Known rows, with every step that occurs:
depev, gagep: [ 1.59 -1.70  1.83  2.43 -1.25  0.88  0.14  0.22  0.63  0.03 -0.04 -0.62
 -1.73 -1.74  0.68  1.71 -1.28  0.74 -0.38 -1.71  0.50]
gagep, depev, zosufef, mudi: [ 2.33  1.10  3.25  5.88 -1.03 -2.37 -3.39  2.63  0.39 -2.22 -2.57 -0.01
 -0.89 -4.55 -1.20  0.46  2.29  0.79 -1.74 -0.34 -2.33]
pekig, dova, gagep, mudi: [-0.91  0.58  2.71  2.12  0.10  2.95 -0.52  0.20 -0.92 -2.45 -3.37 -0.07
 -1.42  3.63 -2.08 -0.91 -4.61 -1.01  0.68 -3.45 -2.83]
dova, gagep: [-0.80  1.97  0.82  0.17 -0.39 -0.69 -1.57 -0.27  1.36 -1.91 -2.83 -0.22
  1.04  1.68 -1.48 -1.10 -0.76 -0.04  0.92 -1.90 -1.08]
depev, zosufef, mudi, gagep: [ 1.09  3.11  3.14  4.91 -0.36 -2.08 -6.49  0.25  0.95 -1.58 -1.11  1.08
 -1.97 -2.01  0.04  2.00  3.43 -0.75 -0.81 -1.32 -3.48]
mudi, gagep, dova: [ 0.08 -0.28  0.27 -3.11 -0.12  0.23 -3.92 -2.54  2.38 -1.24  1.17  0.98
 -1.14 -1.41 -0.94 -0.98 -2.36 -0.73 -1.37 -1.88 -1.09]
zosufef, mudi, gagep, depev: [ 1.43  1.70  1.52  2.33  1.04 -1.00 -7.29 -1.15  0.65 -0.25 -2.52 -0.71
  0.35 -3.08 -3.55 -1.06  0.87 -1.00 -3.00 -1.34 -1.61]
zosufef, mudi, pekig, dova, gagep: [-0.98  3.93  1.85  4.23 -0.55  2.90 -2.04 -0.96  0.44 -4.87 -1.87  0.73
  0.64  2.52 -0.99 -0.65 -1.85 -0.35  0.36 -3.11 -6.84]
dova, pekig, mudi: [-2.19 -0.57 -5.22  1.15  1.06  3.65  1.57  1.28 -2.38  0.08  1.44  0.14
 -0.06  2.44 -3.73 -2.12  0.19 -1.85  2.10  0.82  1.19]
gagep, depev, zosufef, mudi, pekig, dova: [ 1.38  1.89  5.74  7.09 -1.15  0.73 -2.77  2.00 -1.63 -4.46 -0.98 -0.67
 -2.04 -3.31 -1.13  0.33 -0.83  1.03 -2.60 -1.51 -6.67]
pekig, dova, gagep, depev, zosufef, mudi: [-0.08  2.87  6.54  6.48 -2.27 -1.95 -4.26  1.86  0.27 -4.22 -5.95 -0.80
 -2.07 -2.01 -3.41 -0.81 -1.19  0.72  0.81 -2.47 -5.28]
mudi, gagep, dova, pekig: [-1.72 -1.40 -1.82 -2.92  3.11  2.81 -2.60 -1.41  1.10 -0.59  3.03  1.33
 -1.00 -0.10 -2.27 -2.71 -3.80 -1.30  1.30 -1.86 -1.56]
pekig, mudi, gagep, depev, zosufef: [ 0.50  1.73  4.22  3.96 -0.65 -2.62 -6.40  1.43 -1.83 -2.29 -3.48 -1.45
 -1.56 -3.08 -6.40 -0.65  1.94  0.09 -3.32 -1.21  0.39]
pekig, dova: [-1.92  0.30  2.13  0.90 -1.85  1.43  0.93 -0.78 -1.25 -0.42 -0.41 -0.35
 -2.12  1.34 -1.72  0.05 -2.32  0.12  1.10  0.15 -1.98]
zosufef, mudi, pekig, dova, gagep, depev: [-0.08  3.11  3.24  4.68 -0.09  2.24 -3.53 -0.02 -0.37 -4.96 -3.73 -0.56
  0.55  0.19 -3.19 -2.10 -3.02 -0.06 -1.87 -3.82 -6.53]
gagep, dova, pekig, mudi: [-2.37 -1.74 -7.06 -1.18  0.32  4.61  2.56  1.33 -0.19 -0.62  2.36  1.50
 -0.94  1.66 -3.81 -2.97 -2.10 -1.79  2.35 -0.54  0.81]
pekig, mudi, gagep: [-0.52  1.72 -1.08  0.18 -0.29  0.63 -4.06 -1.55 -0.76 -0.53 -1.27 -0.47
 -0.28  1.10 -4.51 -0.59  1.44 -1.96 -1.97 -0.78  0.84]
mudi, zosufef: [-0.47 -0.41  0.70  0.87 -1.25  0.41  0.44  2.97 -0.82 -1.04  0.91  0.79
  2.37 -0.01 -0.84  0.26 -1.87 -0.72 -1.32  1.12  0.03]
mudi, pekig, dova: [-0.79  0.85  2.48  1.07 -0.15  2.98  0.95 -0.62 -1.84 -2.59  1.17  0.13
 -1.35  1.22 -0.01  0.08 -3.18 -0.18 -1.35 -1.35 -4.68]
dova, gagep, mudi, zosufef: [-0.20 -0.71  0.91  2.94  0.65  2.55 -0.72  4.57 -0.35 -3.45 -2.06  0.81
  3.50  2.41 -1.14 -0.76 -4.32 -1.20 -1.52 -3.49 -0.54]

Rows:
[ 2.04 -1.80  2.98  4.94  0.02  6.26  1.46  1.38 -1.73 -2.89  1.35 -0.09
 -3.30  0.39  0.97  2.25 -5.94  0.52 -2.53 -4.81 -3.85]
depev, gagep, mudi, pekig, dova
[ 2.88  3.17  3.76  6.98  0.44 -1.47 -5.09  2.24  0.61 -6.39 -3.42  0.30
  1.51 -2.85 -1.37 -0.95  0.80  1.55 -2.42 -4.07 -5.64]
dova, gagep, depev, zosufef, mudi, pekig
[-0.81  0.52  1.81  3.64  1.58 -0.34 -4.76  2.13 -3.08 -1.32 -1.07 -1.48
 -1.30 -1.93 -7.55 -2.62  0.43 -0.61 -0.88 -0.81 -0.22]
dova, pekig, mudi, gagep, depev, zosufef
[ 1.61 -3.34  0.29  0.20 -2.22  1.75  0.40 -0.01  3.03 -1.58  1.56  1.04
 -2.74 -2.99  0.52  1.21 -3.77  0.80 -0.26 -2.90 -0.03]
depev, gagep, dova
[-0.55  2.05  8.47  5.04 -0.77 -0.60 -3.27  1.13 -1.36 -5.78 -3.47 -1.42
 -0.95 -1.07 -3.21 -1.40 -3.82  2.37 -1.85 -3.74 -5.72]
mudi, pekig, dova, gagep, depev, zosufef
[-1.86  0.46 -3.33  0.70  2.67  3.11 -2.77 -0.63 -1.96 -0.02  0.79 -0.56
 -0.41  2.31 -5.40 -2.34 -0.10 -2.37  0.83 -0.44  0.42]
dova, pekig, mudi, gagep
[-0.67  0.65 -2.98 -1.95 -0.98  1.48 -3.59 -1.54  1.79 -1.06 -0.25  1.14
 -1.41  0.15 -4.33 -1.58 -0.74 -2.59 -1.76 -1.60  0.27]
pekig, mudi, gagep, dova
[ 2.26  1.92  1.09  5.97 -0.20 -0.01 -1.85  2.15  0.61 -3.86  1.18  1.77
 -0.30 -2.32  2.93  2.23  2.66  0.43 -1.64 -1.54 -4.94]
depev, zosufef, mudi, pekig
[ 1.41  1.53  1.34  5.79 -1.86 -1.28 -1.79  2.48  1.01 -1.66 -0.94  1.37
 -1.37 -1.85  2.01  1.80  3.50  0.18  0.63  0.12 -2.78]
depev, zosufef, mudi
[-2.93  1.60  3.43  0.79 -1.50  0.86 -0.94 -1.12  0.04 -1.80 -3.43 -0.68
 -1.35  2.97 -2.67 -1.44 -2.97  0.18  2.22 -1.79 -3.05]
pekig, dova, gagep
[-1.27  1.52  5.63  2.09 -0.14  1.36 -2.29 -0.77 -1.32 -4.54 -3.35 -1.61
  0.12  0.57 -4.20 -3.10 -5.23  0.96 -1.35 -3.53 -4.84]
mudi, pekig, dova, gagep, depev
[-2.60 -2.58 -5.91 -0.01 -0.24  5.28  2.55  4.29 -0.61 -1.13  3.14  2.10
  1.16  1.13 -4.36 -3.00 -3.73 -2.50  0.52  1.03  1.10]
gagep, dova, pekig, mudi, zosufef
[-1.43 -3.02 -3.98 -2.15  2.23  3.37  2.26  0.52  0.80 -0.83  3.36  1.40
 -1.10 -0.19 -0.58 -2.76 -3.61 -0.47  1.98 -0.56 -0.79]
gagep, dova, pekig
[-0.36  2.06  0.12  4.09  0.01  3.88 -0.62 -0.72 -0.76 -2.93  0.55  1.02
 -1.07  0.77  0.30  0.58 -1.10 -1.17 -0.83 -1.30 -6.43]
zosufef, mudi, pekig, dova
[ 1.11  2.34 -0.55  1.87  0.24  0.02 -6.02 -2.06  1.44 -0.08 -0.27  0.66
  0.07 -0.67 -1.00  0.48  1.77 -1.63 -1.08 -1.09 -2.26]
zosufef, mudi, gagep
[ 1.96  1.53 -2.03  3.49  0.99  2.25 -1.07  0.21  0.06 -3.30  1.43  1.18
  1.43 -0.63  2.09  0.60  1.43 -0.43 -1.95 -1.63 -3.92]
zosufef, mudi, pekig
[ 1.14  1.13  7.19  2.49  0.33 -3.35 -6.50  0.41 -0.87 -1.46 -2.16 -1.44
 -1.27 -4.82 -3.27 -0.56 -0.06  0.85 -2.26 -1.68 -1.49]
mudi, gagep, depev, zosufef
[ 2.24 -3.18  1.63  4.93 -0.94  4.40  0.71  4.90 -0.82 -1.41  0.48  0.70
  0.30 -1.01  0.35  2.42 -4.96 -0.81 -2.75 -3.19  0.58]
depev, gagep, mudi, zosufef
